Each row was made from one walk, in order. Every step used is in the known rows, and no mark comes twice. Write each row's walk.
In the rows, 128 means zero.
Known rows
benu -> lorazod -> dofe -> kela -> tipo: [112 144 105 108 123 135  78 151 137 150 106 123 115 119 111 119 156 132
 111 121 110 107 138  88 155 140 138 122 133 130  95 130 197 136 137 129
 135  95 103 112 144 135 146]
kela -> farale -> beves -> benu: [133 128 110 132 106 153 122 110 130 158 102 164 106 158 143  93 140 164
 117 123 125 100 120 183 142 158 141 125 120 147  80 129 115 135 140 142
 130  92  81 115 116 114 164]
pepu -> niteb -> lorazod: [119 133 124 135 114 139 107 133 122 144  99 121 120 158 117 116 134 123
 114 154 115 175 137 164 145 172 136  69 151 114  86 141  91 138 151 133
 134 104 101 118 103 151 152]
beves -> farale: [123 117 105 128 101 145 104 111 142 143 103 133 129 127 109 113 140 141
 101 147 123 156 124 159 147 164 136 126 139 133  77 139  70 149 143 128
 134 100  85 132  93 135 151]
lorazod -> dofe -> kela: [116 152  82 110 119 132 105 142 125 156  99 139 130 129 115 114 153 124
 116 130 107 135 139 120 154 143 137 123 142 144  80 134 152 150 127 128
 119 105  95 130 118 140 149]
dofe -> fimaz -> benu -> lorazod: [117 106  99 114  99 134 104 140 128 160 140 109 146 119 116  91 143 139
 117 112 113 121 138  97 173 137 140  84 148 119 102 129  91 145 136 164
 136 106  89 109 114 120 150]
farale -> beves -> benu -> lorazod: [130 129 116 139 101 166 117 116 120 165 108 150 119 143 145 126 161 149
 127 124 127 101 124 165 158 159 146  51 121 126  97 138 112 142 149 136
 128  87  87 119 123 126 170]
dofe -> kela -> farale -> beves -> benu -> lorazod: [140 129  97 123 110 153 123 130 134 171 127 180 106 148 135 127 133 146
 126 117 108  70 115 133 159 141 144  93 135 140  92 122 155 127 149 150
 116  81  82 116 127 113 168]
benu -> lorazod: [119 103 131 123 105 145 101 130 136 147 112 107 129 131 124 127 148 139
 112 141 124 123 131 127 163 165 142  81 133 112  99 135 121 148 152 142
 144  95  94 118 107 138 163]
niteb -> lorazod -> dofe -> kela: [118 144  83 124 115 125  96 149 118 171 108 124 127 142 114 117 157 112
 124 132  98 151 132 128 151 146 135 119 148 131  83 135 135 147 130 121
 119 109  97 113 115 136 145]
kela -> farale -> beves -> benu -> lorazod -> dofe -> fimaz: [133 139  92 122 138 172 104 124 125 189 105 155 103 152 145  79 163 163
 139 100  98  80 120 106 149 134 132 155 131 160  96 122 145 131 143 141
 125  92  81 102 116 112 154]
dofe -> fimaz -> benu: [117 126  90 117  94 136 111 137 124 156 121 121 149 119 114  75 141 138
 111 121 118 132 136 127 162 138 140 105 154 130  85 133  85 151 122 156
 130 113  88 116 113 118 147]
dofe -> kela -> farale -> beves: [133 150 103 120 103 135 120 132 146 166 114 176 111 143 130 101 112 138
 114 126 120  78 141 157 154 142 142 102 131 136  80 123 123 139 128 149
 116  90  83 123 143 117 159]
tipo -> kela: [120 142 108 123  80 126 107 130 138 145 102  95 142 142 125 120 148 137
 106 135 111 138 121 162 144 157 142 108 146 135  95 140  97 149 139 124
 136 104  97 123 117 134 158]
pepu -> niteb -> lorazod -> dofe -> kela: [119 166  90 125 130 129 107 151 114 165  92 144 120 154 103 123 144 108
 125 143  95 170 142 132 149 150 137  89 151 133  81 135 133 136 138 123
 112 106 102 120 111 155 143]
niteb -> lorazod: [119 111 122 135  98 129  96 130 127 154 117  99 127 148 123 108 145 127
 113 151 119 156 127 162 148 168 139 104 144 110  89 141  90 152 146 131
 143 108  95 113 104 129 149]
niteb -> lorazod -> dofe: [111 121 107 137 117 125  88 131 118 166  94  93 124 150 122  97 163 128
 120 137 114 163 136 146 143 165 134 140 132 133  87 141 110 152 137 120
 142 111  95 107 107 137 145]
dofe -> kela -> farale -> beves -> benu: [139 149  90 126 103 147 131 126 131 164 109 190 109 151 134 109 132 147
 121 122 112  89 119 160 147 140 142 112 135 148  76 124 146 132 136 141
 112  90  81 125 125 110 163]
kela -> tipo: [113 133 139 122 101 139  87 132 143 127 104 112 126 129 119 100 148 149
  99 142 134 136 127 149 140 162 139 116 135 120  85 138 149 143 137 136
 150 102  97 119 135 128 146]
dofe -> fimaz: [122 142 112 115 103 158 109 130 140 152 116 127 142 127 130  96 147 135
 119 143 108 125 128 109 155 143 135 114 166 129  87 135 113 150 138 142
 134 108  94 124 114 121 147]
fimaz -> benu -> lorazod -> dofe -> kela: [113 116  73 110 111 116 103 148 113 170 118 119 135 120 102 107 153 125
 111 104 116 128 152 108 173 137 143  94 125 132  97 128 131 145 125 149
 119 102  91 112 120 141 155]
revo -> lorazod -> dofe -> kela: [121 124  89 122 124 137 109 140 136 173 116 116 127 134 123 128 166 129
 125 135 103 157 144 118 149 143 140 145 137 141  83 135 151 151 122 141
 126 100 102 120  99 147 142]
revo -> beves -> farale -> kela: [122 103  91 129 101 168 114 110 148 158  83 150 116 139 105 138 134 126
 105 164 124 149 137 196 138 155 139 105 147 120  93 135  22 161 140 111
 127 104  93 147 127 143 146]
farale -> kela -> dofe -> fimaz -> benu: [113 120  83 102  98 119 124 161 129 156  91 166 126 142  95  71 132 144
 126 132 116 126 139 146 157 125 137  96 150 130  90 131  43 150 119 157
 126 113 101 115 122 124 148]
fimaz -> benu -> lorazod: [112  90 109 122  94 118 104 132 120 154 122  96 140 127 109 105 142 142
 103 116 135 124 146 140 171 159 146  81 122 110 102 134  93 148 139 158
 140 100  89 112 111 131 162]
levev -> lorazod -> dofe: [102 157 106 116 104 127  84 131 125 163  89  91 124 150 144 105 165 139
 115 125 128 164 125 150 156 159 139 134 122 127  77 138 123 151 138 125
 129 110  98 108 124 144 153]
revo -> beves -> benu: [121  97 121 139  98 178 112 107 124 153 104 126 126 143 133 133 169 138
 113 148 124 140 112 163 141 162 143  98 142 123  94 139 118 154 142 124
 131 105  97 137 126 131 154]
dofe -> kela -> tipo: [117 148 115 111  98 133  96 149 144 134 108 139 129 120 113 114 135 129
 104 137 119 111 129 127 147 145 142  96 148 121  80 133 175 140 133 132
 132 100 100 125 144 122 143]
fimaz -> dofe -> kela: [117 174  82 107 106 119 121 151 124 141 112 161 127 134 110 123 143 120
 121 141 114 138 129 133 155 144 137 107 128 134  84 141 140 158 133 151
 121 107  98 110 111 142 152]

Write each row's walk
[129 147  97 118 127 133 104 142 137 184 115 156 100 143 129 105 133 140
 123 108 111  71 147 121 164 139 138 114 116 143  95 119 150 137 134 143
 116  84  84 110 134 132 158]	benu -> lorazod -> dofe -> kela -> farale -> beves
[116 103 110 132 126 139 103 126 134 172 105  87 124 148 133 107 176 146
 120 136 118 164 144 138 144 162 138 168 125 134  84 139 129 156 125 138
 140 101  99 115  87 151 143]	revo -> lorazod -> dofe
[106 127  90 108 111 110  80 154 124 157 119 120 126 112  94  94 155 136
 105  97 121 116 146  98 160 136 141 106 120 121  94 129 169 137 124 143
 130 101  95 109 146 133 143]	fimaz -> benu -> lorazod -> dofe -> kela -> tipo
[131 182  73 119 115 132 139 133 122 154 112 208  97 159 126 105 140 144
 133 120 110 103 116 152 144 138 137 133 110 157  81 132 142 141 133 157
 108  98  85 101 114 117 160]	fimaz -> dofe -> kela -> farale -> beves -> benu
[116 128 127 117  87 111 106 151 138 139  91 116 127 154 115 111 151 146
 113 140 112 132 110 164 141 150 141 102 143 140  95 141  94 146 132 134
 138 103 107 113 128 138 159]	tipo -> kela -> dofe
[112 188  95 108 106 118 103 157 136 124 114 153 116 128 104 115 147 127
 114 135 117 132 125 125 141 142 137 117 124 128  84 142 174 150 130 148
 132 106 103 102 140 131 141]	fimaz -> dofe -> kela -> tipo
[116 135  99 110  83 100 110 160 129 151 105 121 143 139 107  73 151 143
 119 117 102 130 117 127 152 121 140 101 157 141  98 137  71 145 115 151
 130 113 101 104 134 120 151]	tipo -> kela -> dofe -> fimaz -> benu
[115 119 117 110 103 122 121 151 139 144  74 156 112 155 107 104 134 142
 122 159 122 135 132 174 145 152 140 100 137 127  86 138  70 151 138 141
 137 102 105 119 107 144 160]	farale -> kela -> dofe
[129 135 123 132 103 131 111 124 143 159 110 146 111 153 141  83 120 156
 108 127 132  94 139 182 148 161 139 112 118 132  85 129  96 144 132 148
 135  92  82 115 128 117 159]	kela -> farale -> beves
[138 148  99 133  92 144 121 117 135 159  96 143 116 167 144 101 147 163
 115 115 107 102 108 188 133 150 142 131 131 159  93 129 111 133 139 131
 126  93  85 114 130 112 166]	tipo -> kela -> farale -> beves -> benu
[110 133  73 111 115 132 100 137 113 168 109 114 143 125 114  60 158 140
 115 108 115 139 146 112 159 133 134 143 142 142  86 133  99 153 113 145
 129 115  88 113 116 126 140]	lorazod -> dofe -> fimaz -> benu
[126  79 126 134 101 181 104 112 125 160 114 116 119 139 136 149 168 136
 117 141 122 127 112 142 151 162 145  80 144 115 108 136 127 150 152 128
 138  96  97 127 128 134 157]	revo -> beves -> benu -> lorazod
[118 101  73 108 119 106 103 148 127 170 123 123 119 133 100  92 134 141
 107  97 113 110 146  98 170 139 138 144 119 140  95 115 141 135 128 162
 125  97  86 103 106 129 154]	fimaz -> benu -> lorazod -> dofe -> kela -> farale
[124 130  74 118 117 105 107 144 121 190 121 155 110 136 117  79 127 146
 115  86 120  78 159 131 170 133 141 112 102 136  97 117 120 136 122 157
 114  90  79 103 141 124 157]	fimaz -> benu -> lorazod -> dofe -> kela -> farale -> beves
[126 155  94 103 113 114 125 152 139 138 118 159 109 145 104 105 126 131
 113 136 111 115 124 125 150 145 135 158 127 142  82 128 149 147 136 168
 126 105  93  98  97 127 151]	fimaz -> dofe -> kela -> farale
[128 122 107 130 131 152 106 116 120 177  97 149  97 159 146  96 159 167
 125 102 114  91 127 147 149 156 135 152 106 154  94 124 145 133 145 141
 130  85  81 103 113 127 164]	kela -> farale -> beves -> benu -> lorazod -> dofe
[125 105  89 124 119 177 102 121 116 178 107 140 116 136 128 152 180 124
 128 130  99 125 114 110 153 138 142  98 140 135 104 131 170 147 141 115
 119  97  99 131 133 143 151]	revo -> beves -> benu -> lorazod -> dofe -> kela
[114 156  92 114 123 158  98 133 129 165 100 117 131 131 122  83 163 136
 124 129 104 135 135 100 149 139 131 149 154 145  84 134 130 152 129 133
 132 110  96 120 107 133 141]	lorazod -> dofe -> fimaz
[138 127  81 133 129 151 125 126 133 193 116 161 101 160 144 109 162 154
 134 113 101 113 128 143 137 138 139 169 121 163  80 127 167 136 121 144
 112  90  88 110 104 127 150]	revo -> lorazod -> dofe -> kela -> farale -> beves -> benu
[121 136  89 109 126 124 107 139 140 161 106 140 114 141 117  98 135 135
 108 127 106 112 133 117 150 142 135 170 135 151  79 121 161 140 128 143
 124 100  90 117  98 128 149]	lorazod -> dofe -> kela -> farale
[128 115  83 108 130 147 109 136 127 164 114 143 108 146 119 123 158 145
 121 116  94  99 114  93 157 141 136 161 135 158  92 119 197 128 149 142
 125  92  90 113  91 125 161]	beves -> benu -> lorazod -> dofe -> kela -> farale
[120 134  97 113 128 160  91 137 129 169 108 107 126 130 130  99 164 137
 128 122  99 120 137  79 162 139 132 133 149 137 100 129 135 145 144 140
 136 102  96 113 106 135 148]	benu -> lorazod -> dofe -> fimaz
[115 153  88 105 110 119  91 145 143 169 108 123 114 149 133 104 140 135
 116 120 111 128 118 121 159 142 138 167 134 137  76 123 158 137 134 135
 119 105  94 108 122 126 155]	levev -> lorazod -> dofe -> kela -> farale
[121 168  96 123 121 154  94 138 120 169 101 168 106 134 131 117 172 145
 132 105 110  93 128 124 146 136 141  94 118 142  93 135 194 131 135 121
 118  88  94 113 158 128 154]	farale -> beves -> benu -> lorazod -> dofe -> kela -> tipo
[118 109  68 105  97 121 117 147 136 160  92 182 118 133  80  75 131 145
 119 136 110 143 130 146 152 123 132 119 157 143  80 132   4 148 123 148
 119 111  93 120 112 124 145]	beves -> farale -> kela -> dofe -> fimaz -> benu
[130 157 111 132  90 116 112 126 147 161 104 127 120 158 139  93 123 157
 107 120 117  93 132 188 141 152 141 120 125 144  97 130  88 140 131 135
 132  94  84 111 141 116 160]	tipo -> kela -> farale -> beves
[127 184  84 114 111 113 128 147 135 158 113 191  97 153 120  96 119 134
 123 126 118 100 139 153 151 141 136 118 108 139  86 130 125 149 130 160
 113  98  85 103 130 124 156]	fimaz -> dofe -> kela -> farale -> beves
[136 164  83 116 117 138 131 137 125 164 122 196  91 156 127 123 138 146
 135 113 108  83 114 126 157 138 138 108 106 144  97 127 154 137 146 160
 117  89  86  93 120 121 164]	fimaz -> dofe -> kela -> farale -> beves -> benu -> lorazod
[110 148  98 123 117 123  80 156 129 156 107 117 119 135 109  99 160 121
 116 131 100 138 129 121 138 144 134 135 138 128  83 136 171 140 130 116
 135 107 103 106 145 128 134]	niteb -> lorazod -> dofe -> kela -> tipo
[127 125 113 119  90 120 106 132 151 143 107 100 129 153 121 103 131 151
  97 132 109 118 119 157 143 157 141 157 143 143  95 126 109 138 141 139
 142 102  90 113 110 123 157]	tipo -> kela -> farale
[116 127  95 117 102 141  99 123 156 135  82 147 112 128  97 112 130 146
  98 151 121 145 132 177 130 157 133 132 141 132  79 137  71 143 143 120
 139 101  96 130 123 130 145]	beves -> farale -> kela -> tipo
[125 155  76 123 118 160 113 129 111 185  97 175 112 139 138 129 167 136
 138 107 105 103 133 129 158 137 142  74 123 148  92 134 161 141 138 125
 107  89  91 118 128 138 164]	farale -> beves -> benu -> lorazod -> dofe -> kela
[131 156  73 123 124 145 122 127 123 175  99 188 102 151 133  96 148 148
 127 109 105 102 128 149 143 134 137 150 121 168  76 125 167 133 127 132
 108  93  84 119 118 119 160]	lorazod -> dofe -> kela -> farale -> beves -> benu
